Each row comes from the steps of one walk. Every step used is in the known rows, and no mark comes twice. Write the walk behind each row, first mark first.
Known rows
Z J S: [29.9 42.0 3.6 5.4 -11.0 40.0 -9.7 19.6 11.7 45.7 9.5 11.4 -11.0 2.4 20.5 4.7 -15.5 -21.9 -22.8 25.4 -10.7 -25.4 9.0 -12.2 14.0 19.6 -4.4 -2.8]
X F: [21.4 37.3 -32.7 14.1 -11.4 25.7 -16.5 14.5 0.7 -7.5 3.9 24.3 -21.0 -4.6 -3.1 -3.0 -17.1 -10.9 0.5 0.9 -21.7 -12.0 -13.4 -16.5 0.5 -17.6 -10.5 -10.8]
Z J U H X F E: [15.9 -1.1 9.4 -24.9 7.8 17.7 -71.7 18.8 -20.5 -38.3 -18.0 -40.2 7.0 -16.5 -26.2 -16.8 -13.9 -41.5 -12.6 2.0 -17.9 -8.7 21.2 -6.0 -36.1 34.3 -20.9 -21.1]
H X: [22.6 -9.4 -19.6 -15.4 16.1 16.1 -19.1 42.6 -11.2 16.0 -20.9 30.7 -10.6 -17.7 -24.1 -20.3 12.6 -25.3 32.9 -16.0 10.8 -4.5 -13.6 -24.2 12.0 -2.9 -7.9 -2.9]
V H: [13.3 1.8 -9.8 -14.8 -12.0 4.9 18.1 1.4 12.6 10.0 1.7 8.4 2.0 -1.1 7.2 5.9 8.9 25.6 8.6 1.2 6.6 -11.6 3.5 -9.6 14.1 -14.8 -5.5 10.5]
J U H V: [-50.7 -49.4 39.4 6.8 -2.8 -36.1 39.4 0.3 1.9 9.6 6.9 -9.9 34.2 33.0 19.2 27.6 -11.8 -4.6 -10.0 5.6 -10.1 23.2 4.5 45.8 1.9 -6.0 -14.2 17.2]
E F X H V J U: [-6.7 13.7 38.7 11.8 9.7 -22.6 13.2 -4.3 6.7 6.0 11.6 14.9 -0.8 4.9 12.7 16.9 17.9 -5.5 -28.4 -12.1 0.8 12.7 4.1 17.9 6.6 11.5 13.3 14.8]
V J U: [-5.1 34.1 25.2 4.1 -5.3 -4.7 22.3 10.4 18.8 21.6 4.8 26.3 -3.9 -3.1 4.6 14.1 25.8 -11.9 -0.4 2.0 4.3 -15.8 -2.8 0.3 10.2 8.0 -3.3 28.0]
E F: [24.8 36.3 -23.5 -21.1 11.3 46.7 -3.5 42.4 -16.9 11.2 0.1 28.8 -26.8 6.6 24.5 3.0 -7.7 -17.8 8.8 6.1 -22.5 -3.4 -5.2 -28.9 19.8 -25.9 30.4 -47.7]
B J: [10.7 37.9 -27.4 21.3 -12.1 11.2 27.8 -22.6 -8.5 29.7 -36.6 22.5 6.5 2.8 45.9 -10.9 4.1 1.5 15.3 1.7 -2.2 -12.7 -7.6 -14.0 11.1 -22.3 -3.9 -15.5]
X F E: [-0.2 30.0 -17.4 -19.8 2.1 52.6 -48.3 2.9 -7.7 -37.4 -5.9 -41.9 -15.1 -19.5 -21.9 -6.3 -23.7 -16.8 5.9 18.9 -30.7 -15.8 -18.1 0.3 -26.0 20.9 -10.6 -25.9]
Z J U H: [3.5 2.7 16.4 2.1 -18.1 -16.9 9.0 13.7 -1.7 11.3 -1.9 3.8 34.2 17.5 18.3 13.3 -4.0 -17.0 -23.5 -1.6 -12.2 -12.0 39.3 -5.1 -2.7 8.0 -19.1 11.1]
Z J U H X: [23.4 -27.6 13.1 -13.7 2.1 -19.1 -22.9 41.5 -16.2 10.2 -21.0 21.4 22.7 -1.0 -9.8 -10.0 14.3 -36.9 0.1 -20.4 6.7 -3.2 34.5 -19.8 -0.9 7.1 -20.3 8.1]
E F X H U: [-6.0 -8.9 -1.8 17.4 13.5 -5.7 -19.4 11.5 -21.8 -9.4 5.0 11.4 -6.3 12.2 -5.0 -7.1 9.9 -1.4 -6.3 -20.6 11.3 17.3 2.8 0.0 -17.6 2.9 20.1 -2.7]
F X H: [24.2 32.9 -36.7 13.6 -15.4 14.4 -20.0 -12.3 1.5 -9.9 -3.0 9.8 -1.9 -21.2 -14.5 -4.5 -3.9 11.1 -18.9 -28.7 -10.8 -8.4 -5.0 -9.9 -2.1 12.8 -9.8 9.0]
X H: [11.5 31.4 -39.8 8.1 -16.5 14.3 -1.6 3.2 13.9 -9.4 -21.7 9.9 -10.3 -5.4 -4.4 5.5 -15.1 9.6 0.4 -5.7 -5.6 -4.2 1.8 -16.0 5.5 -17.5 -9.0 -4.0]
J V H: [-11.7 -7.8 9.1 -16.3 -20.7 9.0 30.7 -16.6 24.4 18.4 18.2 -0.2 0.5 19.1 14.2 -10.3 12.1 34.5 -5.5 4.2 24.1 -22.2 2.4 2.8 4.5 -25.0 10.9 13.8]
H U: [-38.5 -22.4 8.3 16.3 14.4 -1.8 11.7 17.2 -10.6 15.4 2.2 7.6 0.2 19.0 -3.2 -4.8 9.7 -5.9 24.9 8.5 18.3 6.3 -13.7 9.7 -11.5 -3.3 9.1 11.3]
U H: [9.8 -3.6 -12.4 -11.2 -29.2 -4.4 12.2 13.7 0.7 -1.0 -2.1 8.2 16.8 4.4 11.2 22.1 -1.8 4.9 1.9 -4.7 -22.4 -10.0 11.9 -10.2 13.5 -17.0 -20.8 0.9]
F E H V J: [-14.9 -7.5 1.8 -11.0 10.2 -10.2 28.3 -36.8 9.2 -8.9 8.2 -38.1 0.2 -18.4 -3.6 10.5 -4.0 24.1 18.7 24.8 -2.8 4.6 -12.0 9.7 10.7 13.0 10.2 -5.9]
U H V: [-38.0 -48.1 15.4 5.5 -3.8 -22.9 36.8 -9.0 -0.5 4.9 2.0 -17.4 28.6 20.2 19.8 24.4 -17.6 13.4 -0.2 7.9 -12.1 20.8 -5.3 28.7 10.1 -15.1 -11.0 3.6]
Z J: [15.0 36.5 -27.4 21.2 13.2 32.8 2.3 -1.0 -4.4 24.8 -13.8 -3.8 7.5 -12.1 16.8 -17.0 -26.0 -5.1 -7.1 13.6 2.3 -23.7 8.0 -29.7 -1.4 16.0 6.3 -14.6]

Write each row's walk
[-11.7 -15.3 22.9 10.5 -10.0 -34.0 41.3 -24.7 14.0 0.9 0.7 -9.0 12.0 -5.4 20.5 30.0 10.0 31.7 -2.9 6.1 -4.2 9.1 -4.4 2.8 23.6 -15.0 1.0 10.7] | U H V J
[-48.6 -47.3 33.7 2.8 0.2 -20.1 26.5 -8.6 5.0 17.2 19.5 -6.3 7.1 38.8 7.6 -13.0 23.1 24.1 9.5 5.5 44.0 0.9 2.0 19.0 -15.2 -17.3 20.3 25.2] | J V H U
[-37.6 -19.9 -4.7 21.5 6.8 -11.5 25.0 -16.1 8.5 0.3 -14.5 -13.8 7.5 13.3 7.2 10.7 -30.5 17.3 -3.3 7.0 0.6 25.7 -11.7 25.6 2.1 -14.5 -1.0 -0.5] | X H V
[13.8 8.8 -15.0 -29.5 12.7 42.9 -69.5 21.2 -16.8 -38.4 -19.5 -31.0 -18.2 -29.5 -36.8 -21.2 -10.4 -29.7 14.3 6.8 -16.7 -8.8 -14.5 -7.7 -24.8 22.6 -14.0 -28.2] | H X F E
[-18.5 -15.0 -2.6 26.9 5.7 -15.1 -13.5 -2.0 -12.4 -5.0 2.5 4.8 4.8 6.0 -16.7 -8.4 11.6 6.6 -4.3 -21.0 16.5 12.4 -4.1 8.8 -20.9 11.0 2.3 20.8] | F X H U
[37.6 35.0 -18.8 -8.6 9.8 42.4 -22.5 18.6 -25.5 10.6 21.8 25.5 -10.7 -15.0 6.9 -5.6 7.3 -14.0 -13.6 -23.9 -23.4 -8.8 -17.8 -18.2 7.1 16.3 21.3 -23.2] | E F X
[-19.4 6.7 38.2 22.4 1.4 -32.0 20.0 -18.7 16.9 7.4 8.8 7.9 10.6 -1.8 0.7 16.4 18.4 0.0 -25.4 -12.2 6.1 9.6 -4.6 27.3 0.5 21.2 -4.6 36.0] | F X H V J U
[18.7 19.4 -52.2 -36.5 -3.3 33.3 -26.8 -3.9 -10.7 -34.0 15.7 -29.8 -11.9 -13.7 -29.9 -8.2 -28.6 -11.5 23.5 20.8 -31.2 -15.5 2.6 -4.5 -12.1 18.2 -5.6 -29.7] | X F E H
[-32.3 -29.7 -13.5 -14.7 16.0 7.0 8.4 -23.1 -10.1 -21.2 14.8 -48.5 6.3 4.5 -10.5 1.2 -43.1 -0.3 15.0 29.1 -19.4 16.7 -12.1 33.5 -12.1 14.4 -0.1 -20.6] | X F E H V
[-41.4 -41.5 33.9 14.2 7.2 -16.8 19.6 -15.6 0.2 21.9 15.7 -16.7 13.2 35.9 14.7 -21.6 11.7 23.0 -4.7 10.6 50.6 -2.2 16.9 9.7 -24.0 -5.5 24.3 19.6] | Z J V H U
[-1.1 7.0 6.6 27.2 -0.6 -21.8 21.9 -41.4 16.2 -3.1 -1.4 -8.4 0.2 -20.5 3.1 14.7 8.2 35.7 -14.7 -9.8 4.4 11.3 -15.4 5.3 14.3 5.2 4.1 14.5] | F X H V J
[-29.1 7.2 36.2 18.4 1.9 -32.0 31.2 -10.6 23.9 10.3 -1.5 8.0 5.1 7.5 7.3 18.6 10.8 1.7 -11.6 2.3 9.2 11.0 0.1 22.6 5.0 2.4 -2.1 28.4] | X H V J U
[25.8 -21.1 -35.7 -52.1 19.6 21.9 -34.7 28.8 -20.9 -13.8 -10.0 -11.1 -5.4 -25.8 -45.2 -26.9 -2.0 -28.6 47.7 1.4 -1.2 -6.1 1.8 -16.0 -1.6 23.1 -6.4 -20.8] | F E H X
[19.5 -27.1 4.3 -17.5 8.4 3.4 -9.2 8.3 -0.3 21.0 -9.0 7.3 3.9 -1.5 -6.9 -38.0 17.1 2.0 3.0 -13.2 42.0 -13.2 16.6 -24.2 1.3 -6.4 8.4 6.7] | Z J V H X
[-4.1 -1.6 -2.9 -5.5 4.7 -10.5 15.3 -36.0 7.4 -22.1 13.6 -33.4 -6.7 -16.2 -5.2 10.6 -9.7 21.8 9.9 21.2 -10.5 6.7 -9.7 7.8 5.7 7.4 7.0 -10.8] | X F E H V J
[43.8 1.0 4.7 -5.4 -16.7 -27.8 -34.4 30.9 -3.2 -18.2 -5.1 38.8 -8.7 -10.3 -15.3 1.2 21.4 -24.8 -3.5 -24.9 -7.4 -0.8 18.5 -24.5 1.9 -15.6 -22.9 5.5] | V J U H X F
[-10.1 5.5 5.4 23.5 -0.9 -22.8 32.3 -32.3 22.8 -4.0 -12.3 -7.0 -5.8 -11.4 11.3 17.9 0.2 34.1 -4.3 6.4 7.5 13.3 -11.4 1.1 18.9 -14.1 4.4 6.4] | X H V J
[10.3 13.6 7.4 16.4 6.5 -15.5 14.9 -28.5 5.4 -5.8 1.4 1.4 -8.5 -15.4 16.0 15.4 6.6 28.2 -19.8 -8.1 -1.8 18.8 -10.0 -6.0 19.1 -4.4 22.8 -7.6] | E F X H V J
[17.7 0.0 18.2 -33.6 -1.6 7.0 -62.3 15.4 -11.0 -45.3 -11.3 -29.2 -6.0 -23.3 -31.0 -2.4 11.5 -26.9 -1.8 -2.6 -16.8 -6.1 10.0 -5.3 -20.7 21.5 -22.5 -9.4] | V J U H X F E
[-30.1 -15.0 -5.0 24.3 5.1 -15.5 -0.1 7.2 -4.2 -5.9 -12.2 4.7 -3.4 19.9 -7.5 -2.5 0.2 5.7 11.7 -1.4 19.6 14.6 3.0 4.6 -15.8 -12.4 4.8 11.5] | X H U
[-4.5 1.5 6.2 -2.3 -26.9 -2.9 40.9 -41.5 14.8 25.9 -1.0 5.4 8.9 23.3 42.9 -15.4 18.0 37.2 -5.5 -0.5 27.3 -19.3 9.9 0.5 6.3 -36.2 11.2 6.2] | B J V H
[-24.3 -25.1 -12.5 -14.4 15.4 -0.8 -18.9 0.9 -22.0 -26.2 18.8 -29.1 -4.0 10.1 -26.8 -13.4 -9.9 -11.5 31.9 19.6 0.8 6.0 3.2 14.2 -30.0 16.4 7.8 -10.7] | X F E H U
[-33.9 2.9 43.9 14.3 8.2 -25.0 38.0 -4.7 19.0 23.0 6.9 8.4 6.9 9.3 9.4 19.7 15.2 -6.3 -4.7 9.5 8.5 5.6 -7.9 26.7 8.7 7.6 2.0 28.1] | H V J U
[51.3 4.3 -50.7 -13.4 -0.3 4.7 -34.2 30.7 -14.0 -14.9 1.9 35.7 -20.5 -13.9 -30.1 -22.8 -8.9 -26.7 25.3 -13.6 -8.1 -3.4 3.5 -32.1 2.8 -13.3 -10.6 -15.5] | E H X F
[29.5 23.9 31.2 0.5 -14.4 5.2 -3.2 -1.3 15.3 19.7 25.8 15.3 -25.2 -2.3 21.3 27.8 12.6 4.3 -36.3 3.7 -14.7 9.0 -5.8 7.2 30.9 5.5 11.0 -1.5] | E F X H V J S
[29.9 -10.3 -8.7 -9.1 -10.1 1.1 -30.3 14.8 1.7 -7.5 4.0 27.8 -19.2 1.9 -15.3 -25.4 8.8 -5.2 0.0 -18.8 15.3 -7.0 3.5 -19.8 -3.6 -26.6 -5.0 -1.7] | J V H X F
[-12.3 -12.8 -2.3 16.2 15.0 -1.6 4.9 -14.2 -9.1 -4.0 1.8 -8.2 5.1 6.6 12.1 6.7 -23.1 9.7 -23.1 -10.1 -9.8 29.2 -10.7 22.4 1.5 -0.6 13.7 -13.3] | E F X H V
